Each row comes from the steps of one path. Every step used is in the known rows, and no mark comes twice. Write the path behind each row, first mark first.
Known rows
favu tuzog: [ -4   0  23   1  17   0   9  14   8  -1   1 -19 -11 -13 -10   0  -1   6
  12 -12   1  -1  -6   7   5  -8   4   5   1  -2   3 -15   1  -1   6  -1
  -3 -11  -1]
noto tuzog kopo feri: [ -2   0  18   3  14  -3  16  21   2   4   1  -7   1  -9 -13  -9  13   6
  12  -2   6 -12   3  12  11   4  18   0   7 -16   1  -7   0   8  12  -4
 -20 -14 -12]
mebo tuzog: [-10 -11   9   6  16   2  11  18   3  12   3  -4 -11  -6 -14  -8   1   2
  11 -10  -3   3   5   3  -1  -5  11   2  12  -5  -2 -14  -7   4   8  13
  -2  -5  -4]
noto feri: [ -9  -7   5   2  21  -3   7  16   7   1  10   3  -4  -2  -8   2  12   2
  10  -3  -3   2  -5   4   8  -3  11  -3   2   4  -4 -12   4   5   6   4
 -12 -10  -9]
tuzog mebo: [ -9 -17  13   3  23   2   9  17   5  12   5  -4  -9  -3 -13   1   0   3
  10 -10   3   3  -6   2   9  -4   8   2   6   5  -2 -18  -8   9   1  -1
 -11 -12  -7]
benuf nebi feri: [ -2   0  15  -9  14   3  17   6   9   3   4   9 -11 -11  -2  -4   7  16
  23 -15   0  12  -7   6   2  -3  17 -12   3   3  15 -24   3   4   7  -4
  -5  -5  -1]
benuf nebi: [ -4  -5  15  -5  18   0  14   8   9   7   0  -2  -6  -3  -4  -6   0  12
  17 -17  -3   2 -11   4   4  -5   9  -3   8   2  13 -18   0   3   6  -7
  -8 -11  -1]
favu nulodar: [ -9  -1  18   3  15   0  15  19   6   2   0  -8  -9  -2  -9   3   6   9
   4  -9   3   3  -4   6  14  -4  10  -2   6   3   6  -9  -4   5   4  -9
  -4 -11   1]
mebo tuzog noto: [-12 -12   7  15  19  -3  12   7   4  10   0   1  -7 -12 -19  -3   3   8
  19  -9  -9   0   8   4  -3  -3  14   1  -1  -2  -4 -16  -8   8  10  19
  -4  -8  -4]
nebi nulodar noto benuf kopo tuzog: [-24  -3  21  -3  18   9  22   4   9  38   7  13  -6 -11  -3 -11  15   8
  15  18   6 -12  -2  13  19   3  18   4   5  -7   8 -19 -11   1   2 -23
 -17 -16  -1]
noto benuf kopo nulodar nebi: [-19   7  12  -1  27   4  12  10  15   9   8   5  -6  -3   7 -18   8   3
  12  21  -3  10  -6  16   9  -5   4  -3  20  -2   0 -24  -3  -2  10  -7
 -10 -11   0]
benuf kopo nulodar noto tuzog mebo: [-29  -9   8   0  26  -4   7  16   8  14   2  13   6  -6  -6  -1  13   4
  11  11  -9 -20  -5  15  14   1   5   5   6  -9   3 -23 -14  10  14 -20
 -23  -1   4]
nulodar noto benuf: [-12 -12  15   6  16   2  22  13   6  19   4  16 -12   1  -1  -7  12   6
  14   6   2 -10  -6   6  17   0  17  -6   3   1   5 -14  -5  -5   6  -5
  -7 -11  -2]
noto benuf kopo: [-18  -7  14   0  25   3  17  13  12   7   7   9 -13  -3  -7  -9   9   2
   6  10  -1  -3  -3   6  10  -2   7  -1  11   1   0 -18  -3   4   5 -12
  -9 -10  -3]
noto tuzog: [ -8  -1  13   4  17  -4  15  21   3  -2  -1   1  -5  -7  -9  -2   6   6
   3  -3   1  -2  -7  10   9   3   7   0   1  -1   5 -12   3   9   9   1
 -11  -5  -2]
favu feri: [ -3  -8  16   1  18  -7  17  14   9  12  16 -10 -13  -5  -5  -6   4   5
   6 -13  -9   7 -10   4   8  -1  19   1   6   0   4 -17  -2   1   0   1
 -12  -9 -11]
nulodar favu benuf kopo: [-14   1  11   0  24   0  16  14  10   2   4 -14 -12   1  -9   1  11   2
   4   3 -12  12  -3   7   7  -4  -2  16  11   4   1 -12  -7  12   6 -21
  -8  -7  -8]
kopo feri: [ -4  -2  14   0  20   2  10  14   3  13   7 -10  -6  -8  -3  -6  10  10
  15 -16   0   2  -4   4  13  -6  17   3   4  -2   3 -10   0   1   8   2
 -10 -14 -12]
mebo tuzog nebi: [-10  -5   8   1  19   2   7  16   2  22   1  -9  -8 -12  -6 -12  -4   5
  19 -11  -7   8   9   7  -2 -12  17  -3  13  -1  -9 -18  -8   6  11  27
   2  -9  -7]
mebo tuzog noto benuf: [-17 -13  10  15  20  -1  19   8   4  12  -3  13 -14 -11 -14  -9   3   6
  19   0  -4  -1   5   4  -2   0  18  -4  -1   3  -6 -15  -8   4   7  16
  -2 -14  -4]
favu benuf nebi: [ -1  -1  15  -8  21   0  13   4   8   9  -1  -8  -9  -5   1  -3   4  12
  15 -16  -7  11 -11   6   6  -5   1   3  10   6  11 -19  -3   5   2  -7
  -4 -13   0]
nebi benuf: [ -4 -16  16   4  17   0  11  19  15   8   7   1  -5  -5 -10  -3   6   0
   7  -7  -4  -2  -7   0   6   1   8  -5  11   2   0 -11   6  -1   8  -3
  -9 -12  -4]
nebi nulodar noto tuzog: [-15  -5  16   9  10   1  18  16   0  27   0   0   0  -6 -12   1  10  12
  10  10   4  -9  -6  11  20   4  18   1 -10  -8  16  -9  -2   4   6  -7
 -14  -5  -1]
kopo tuzog: [ -2   2  18  -5  20   1  14  10   5   6   5   0  -7 -12  -3  -6   9   5
  11 -12   2   4  -5  10   6   0   9   3  11   0   1 -18  -4   4   5  -1
 -12 -14  -2]
kopo nulodar noto benuf nebi: [-16  -5  16  -6  17  -2  16   3  11  20  -2  24  -5  -2  11 -10  12  14
  25   0  -8  -9 -16  10  10  -3  14  -9   8   1  16 -19  -9  -9  10 -17
 -10 -10   8]
favu tuzog nebi nulodar: [ -9   7  27  -2  16   5   5   9   4  27  -2 -30  -7 -22  -7  -1  -6  12
  21  -6   2   9  -3  10   7 -15  17   1  -6  -1   2 -16  -3   2   6  10
   0 -17  -5]
mebo tuzog noto benuf kopo feri: [-25  -8   8   9  26   3  16   5   6  17   2   9  -8 -15 -10 -15   9   8
  23   0  -8 -11  10   6   2  -3  21   4   3  -5  -7 -16  -8   6  12   5
  -9 -16 -12]
noto benuf nebi nulodar kopo: [-10  -2  26   0  11   0  24   6   5  27  -8   0 -13  -1 -10 -15   1  20
  11  -2   9  10 -10   3  12   2  21  -6   1   5  14 -11   0  -1  -1 -13
  -8 -22  -9]
benuf kopo nulodar nebi tuzog: [-16   6  13  -4  26   9   2  14  12  21   9  -4   5  -3  -1 -14   8  10
  19   7  -2  16  -1  12  11  -8  10  -3  16  -3   4 -35  -6   7  16   4
 -12  -8  -2]
tuzog nebi benuf: [ -4 -10  15  -1  21   1   7  17  14  17   4  -3  -2 -11  -2  -7   2   3
  15  -9  -8   2  -3   3   5  -6  15 -11  10   6  -6 -14   5   0  12  11
  -5 -15  -9]
tuzog nebi: [ -4  -1  14  -2  23   0   9  12   5  16   3  -9  -6 -10  -1  -6   3   8
  17  -9  -4  10  -2   6   8 -10  16  -6   6   5  -4 -18  -3   5  10  18
  -4 -11  -7]
mebo tuzog noto benuf kopo nulodar favu: [-34  -4   7  10  23  -4  14   8  10   6  -5  14 -10  -9 -12  -8  10   4
  19  14 -20   1   3  10  -8  -4  11   5   4   1  -6 -14 -15   7  15 -10
  -9  -8  -2]
nulodar favu tuzog mebo: [-13  -6  23   3  18  -1  11  20   6   0  -6 -24 -14  -6 -15   6  -9   1
  12 -14   2   0  -9   6   0  -9   5  13  -1   5   0 -12  -7   7   2 -16
  -7 -16 -11]
mebo tuzog noto benuf kopo: [-26 -13   7  12  25   1  17   5   9  11   1  14 -11 -10 -17 -11   5   4
  17   9  -8  -8   9   6  -2  -1  13   1   4  -2  -8 -19  -9   9   9   5
  -6 -10  -4]

Write each row's path
[-20 -10  11   3  21  -5   8  19   2  13  -1  13   3  -6  -3   1  12   6
  13   3  -5 -14 -10  14  14   3  10   0   1  -4   5 -18 -13   6  12  -9
 -19  -4   4]
kopo nulodar noto tuzog mebo
[-14 -10  20  10  23   4  16   8   3  18  -3  17  -7  -8 -11  -3   9  15
  24  -3   3   5  -4   2  10   2  24 -12 -13  13   2 -25  -5  10   8  14
  -8 -20  -5]
nebi tuzog noto benuf
[ -5  -6  18  -7  18   6   9  11   6  21  -3   2  -2  -2  -7  -6  -1  17
  24 -23   2   7  -8   1   7  -5  18  -7   3   7  16 -28  -2   9   7   1
  -9 -13  -2]
benuf nebi tuzog
[ -7   6  19  -8  19   2  27 -10   8   2  -4  31 -11 -25   4  -8  12  18
  32 -11   2   6  -7  13  -2   5  23 -14  -6   9   9 -29  -1   4   5  -4
 -11 -19   0]
kopo tuzog noto benuf nebi feri
[-13   0  19  -1  10   2  17   9   7  21  -5 -15  -8  -1 -12  -1  -3  16
  17  -8  -2  13 -14   4   3  -6  16   6  -4   5  22  -8  -3   6   2 -22
  -9 -14  -8]
benuf nebi nulodar favu
[-18  -3  10  -3  25  -2   8   5  13  19   9   4  -1  -5   3  -1  25   7
  13  11 -19  -2  -3  13  16  -5   0   8  13  -7   2 -22 -15   1  12 -16
 -12  -1   8]
favu benuf kopo nulodar noto
[-21  -9   1   4  14   3   6  12   1  47   5  -1   2  -8  -7  -5   6   7
  26   6  -6  -3  11   8   9 -11  31  -5  -1  -7  -6 -13  -9   4  10  22
  -6 -10 -12]
mebo tuzog nebi nulodar noto feri
[-12   3  14   2  18  -5  10  16   8   0   1  -5  -8  -2  -4   0  11   6
  11  -1 -12  14 -12   8   2  -6   8   4   4   4   5  -9  -8   2  11 -13
 -11  -7  -2]
kopo nulodar favu
[-13 -10  12   4  22  -2  11  23   1   3  -2   0  -6  -6 -13   1   0   2
   4  -6   4  -3  -8   9  10   3   6   3   2   2   0 -16  -3  15   4  -1
 -14  -9  -5]
noto tuzog mebo
[ -5   1  19  -1  16  -6  14  15   9   3   1 -12  -8  -2  -9   0  19   3
  11   9 -12  15  -3  12   2  -3   2   6  14  -4  -2  -9 -15   5   9 -18
 -13 -12  -3]
tuzog kopo nulodar favu benuf
[-23  -9  13   5  12   8  17  11   0  54  -2   4 -11 -10  -4 -14   1   9
  26  10   1  -1   7   9  11  -9  31  -7   2  -4   0 -14 -14  -1   7  16
   1 -14  -5]
mebo tuzog nebi nulodar noto benuf
[-26 -12  17   5  16   7  20   8   9  37   7   9  -8  -2 -10  -6  13   9
  12  22   3 -11  -3   7  22  -1  18   1   1  -5  10 -15  -9   1   2 -20
 -12 -11  -1]
nebi nulodar noto benuf kopo
[ -9 -10  14   3  14  -2   7  17   8  13   3  -1  -4  -8 -18 -12  10   1
  16   4  -7  -1  10   9  -5  -4  10  -2  22 -17  -6 -16 -16   2  13   4
 -11  -6   2]
mebo tuzog kopo nulodar
[-11   1  18   4  14   3  17  13   2  20   1 -22 -13  -3 -12   5   8   9
   7   4  -4  24  -9   7  11  -4   8  13  -4   7   9  -5  -7   8  -1 -13
  -5 -14  -9]
nebi nulodar favu benuf
[ -5   0  15  12  23   7  10   7   5  19   2  -3   3  -5  -9  -6   3  17
  27  -6   5  16   1   7  10  -1  21  -8  -5   6   5 -31   0   9  12  25
  -8 -17 -11]
nulodar nebi tuzog noto
[ -1   8  17 -10  24   2  10   8   4  17   3  -4  -4 -19   6 -10   4   6
  19 -12  -1   8  -1  13   5  -8  16  -3  10   3  -6 -21  -6   5   9  14
  -9 -17  -7]
kopo tuzog nebi
[-18  -1  21  -1  10   5  23   9   6  23  -7  -3 -15   0  -6  -6  -4  14
  17   1   3  11 -17   5   4  -4  17   1  -4  10  20  -6  -3   3  -1 -26
  -7 -20  -8]
noto benuf nebi nulodar favu
[ -7  -8  17  -5  24   3  12  11   4  12   4   0  -7 -11  -7  -4   2   2
  12 -14   6   0  -6   9   7  -1   8   6  11   3  -4 -22 -10   9   1  -4
 -16 -18  -6]
kopo tuzog mebo
[-15  -5  21  -3  14   6  19   5   7  27  -3   3 -13  -6  -5  -9  -1  15
  18   0   6   7 -15   5   9  -3  16  -5   0   6  18 -13  -2   1  -2 -14
  -6 -19  -1]
noto benuf nebi nulodar
[-13  -9  13  -5  29   9   9  13  19  15  11  -1   3  -8  -3 -15  -3  -6
  10   2   5  -5  -1  12   5   2   3   4  30  -3  -8 -27   1   5   6 -13
 -19 -22 -13]
nulodar nebi benuf kopo tuzog mebo
[-11 -17  18   1  23   8   5  20   2  24   2  -1  -5  -2 -16   0   1   8
  17 -16   7   7  -4   0  12  -4  17  -3   1   9   1 -28 -10  15   4   8
 -11 -14  -8]
nebi tuzog mebo
[-13 -11  12  -4  26   3   5  15  19  17   7  -2   1 -11  -5  -9   4   0
  14   0 -12  -5   1   4   5  -7  11  -6  17   1  -8 -18   3   5  13   0
  -9 -12  -9]
tuzog nebi benuf kopo
[ -2   6  15  -6  19   4  12  11   5  12   7   2 -11 -18   1  -4  10  11
  23  -8  -2  19   1   8   6  -8  24 -16   0   5  -2 -25   0   6  11  19
  -1  -6  -6]
tuzog nebi feri
[-11  -2  25  10  21  -2  17   3   8  -2  -6  -1 -14 -18  -9   0   1  10
  19  -2   0  -6  -6   7   3  -3  11  -2 -12   6  -1 -16   0   0   6   2
  -3 -19  -1]
favu tuzog noto benuf
[ -6  -2  18   6  15   5  16  22  16   5   3 -11  -2   1  -1  -7  -1   3
   4  -3   6   5  -4   7  13   0   9  -9  19   2   4 -11   9  -4   7  -8
  -2 -18  -6]
favu nulodar nebi benuf
[ -3   3  24  -4  14  -1  18   2   4  27  -6 -18  -7  -4 -11  -8   5  21
   9 -10   0  19  -7   5  13  -1  12   5   3   3  13 -12  -3   4  -1 -10
  -6 -19  -8]
favu benuf nebi nulodar kopo
[-16   4  11   1  15   5  12  14  -2  37  -5 -26 -13 -11  -9  -5  -2   7
  18  -1  -9  27   6   9   0 -12  17  10   5   4  -3  -8 -15  11   5  12
   4 -14 -12]
mebo tuzog nebi nulodar favu benuf
[-20 -10  11  -5  25  -1   3  11  21  28   9  11   9 -10   5  -8  16   4
  22   9 -22 -14  -1   9  10  -7  15  -9  17  -7  -4 -21  -6  -4  21  -6
 -14  -6   1]
tuzog nebi benuf kopo nulodar noto
[  1   0  29  -1  14   1  11  14   7   6   2 -25  -5 -15 -13  -7   7   8
  20 -11   6 -13   4   8   6  -8  15   5   8 -16  -2 -11  -2  -1   9  -6
 -12 -21 -11]
favu tuzog kopo feri
[ -7   1   9  -3  15   5  11  14   2  17   4   2 -13 -19  -5 -11   5   7
  26 -10  -4  18  12   9  -3 -10  26 -12   7  -1  -7 -23  -6   7  13  30
   4  -3  -7]
mebo tuzog nebi feri
[-12  -7   7   1  23  -2   6   1   7  14  -2  14   9  -6  -9   3   7  18
  32 -19  -6   1  -6   2   4  -3  24 -12 -13  12   7 -27   1  14  11  11
 -15 -18  -9]
benuf nebi tuzog noto feri
[-17 -11  14  -2  24  -1   2  15  22   7  10   7   2  -9  -7  -6  14  -1
   8   6 -17  -5  -7   5   4  -2   2  -2  18  -3  -2 -16  -1   0  14 -18
 -16  -5   3]
nebi benuf kopo nulodar
[ -3  -6  18   6  13  -5  18  22   5  -2   0  -2  -2  -5 -19  -5  10   3
   5   6   6  -9   2  11   7   6   9  -3   8 -12   1 -11  -1  10   9  -4
 -17  -8  -3]
noto tuzog kopo
[-12 -11  18   8  11   5  16  10   4  35   7  -4  -3  -3 -11   1  11  13
  15   6   2  -3  -4   5  20  -2  20   1  -6  -6  12 -12  -7  -1   4  -5
 -10  -9  -2]
nebi nulodar noto
[-12  16  22  -6  19  -4   4  14   8   4  -7 -22  -7 -17   3  -1   0   7
  23  -8 -14  12  -9  13  -3 -18  10   3   1   4  -2 -14  -7   0  16  -1
  -3 -12  -3]
kopo nulodar favu tuzog nebi
[-13   4  18   2  14   4  13  15   3  30  -1 -22  -8  -8  -8  -1   0  11
  17   1  -3  21  -5   7   7 -11  22   2  -6   6   4  -7  -6   8   6   1
  -5 -15 -14]
tuzog nebi nulodar favu
[-15   2  12  -6  29  -1   5   8  13   6   9  -4  -5  -9  -1  -3  19   5
   8   6 -18  11  -5  11   9  -6  -6   9  16  -2  -2 -21 -11   6   9 -12
 -10  -4   7]
favu benuf kopo nulodar
[  1  -5  29   2  13  -1  13  14  11  -1   1 -20  -7 -11 -20  -2   2   4
  14  -3   6 -10   3   8   2  -6   6   2   9 -13  -2 -14  -3   1   7  -6
  -9 -14  -3]
favu tuzog kopo
[ -7   3  23   3  13  -2  14  18   7  -6  -4 -23 -14  -7 -12   2  -2   4
  11 -11  -1   3  -8   7   0  -9   6  10  -2   2   5  -8  -1   2   7 -13
  -3 -12  -8]
nulodar favu tuzog
[ -3  14  17   0  12  -1  16  17   7  -4   6   6   0 -13  -3 -12  17   7
  17  19   6  14   3  23   5   6  14 -15  12 -14   3 -24   2   4  16   4
 -15  -4  -1]
noto tuzog kopo nulodar nebi feri
[-12  -8  16  12  23  -2  19   4   7   6   0  13 -12  -9  -8  -2  10  10
  16   3  -2   1  -5   4   7   2  15  -7  -9  10  -1 -15  -2   4   6   6
  -8 -17  -3]
tuzog noto benuf
[ -1 -12  24   2  15   6  11  20   6  20   4  -3  -1  -1 -21  -5  10   9
  18  -4   9   2   6   3   9  -1  20  -8   8  -5   1 -23  -7  10   8   5
 -14 -15  -6]
nebi tuzog kopo
[-12 -11  16  -2  15   1  23   5   9  21  -2  19  -9   2   4 -10   5  13
  22  -5   1 -12 -11   5  12  -1  16  -8   5   2  16 -17  -4  -5   5 -14
  -7 -13   1]
nulodar noto benuf nebi
[ -8   0   7   3  26  -6  11   0   6  -1   7  12   4 -16  -5   3  16   6
  19  -7  -5  -2  -2  10   4   2  15  -1  -6   5  -8 -18   0   9   8   8
 -20 -19  -9]
kopo tuzog noto feri
[-17  -1  12  -3  26  -1   4  11  13   6   9   1  -2  -8  -5  -5  15   5
   9   5 -14   2  -5   9   7  -6   2   3  14  -5   1 -21  -8   5  12 -12
 -14  -2   5]
benuf kopo nulodar
[-10   4  17   2  13   3  10  13  -6  47  -3 -24  -4 -15 -11 -21   2  17
  20 -13   1  13  13   5  10 -10  36   1   4  -8  -6  -7  -8   3  11  24
  -4 -21 -24]
mebo tuzog nebi nulodar kopo feri
[ -5   0  14   2  18  -1  18  15   5   3   1 -14 -15   0  -6   3   9   4
   6  -5  -8  18  -7   6   7  -4   2  11   4   8   3  -8  -5   7   4 -10
  -4 -11  -8]
nulodar favu benuf
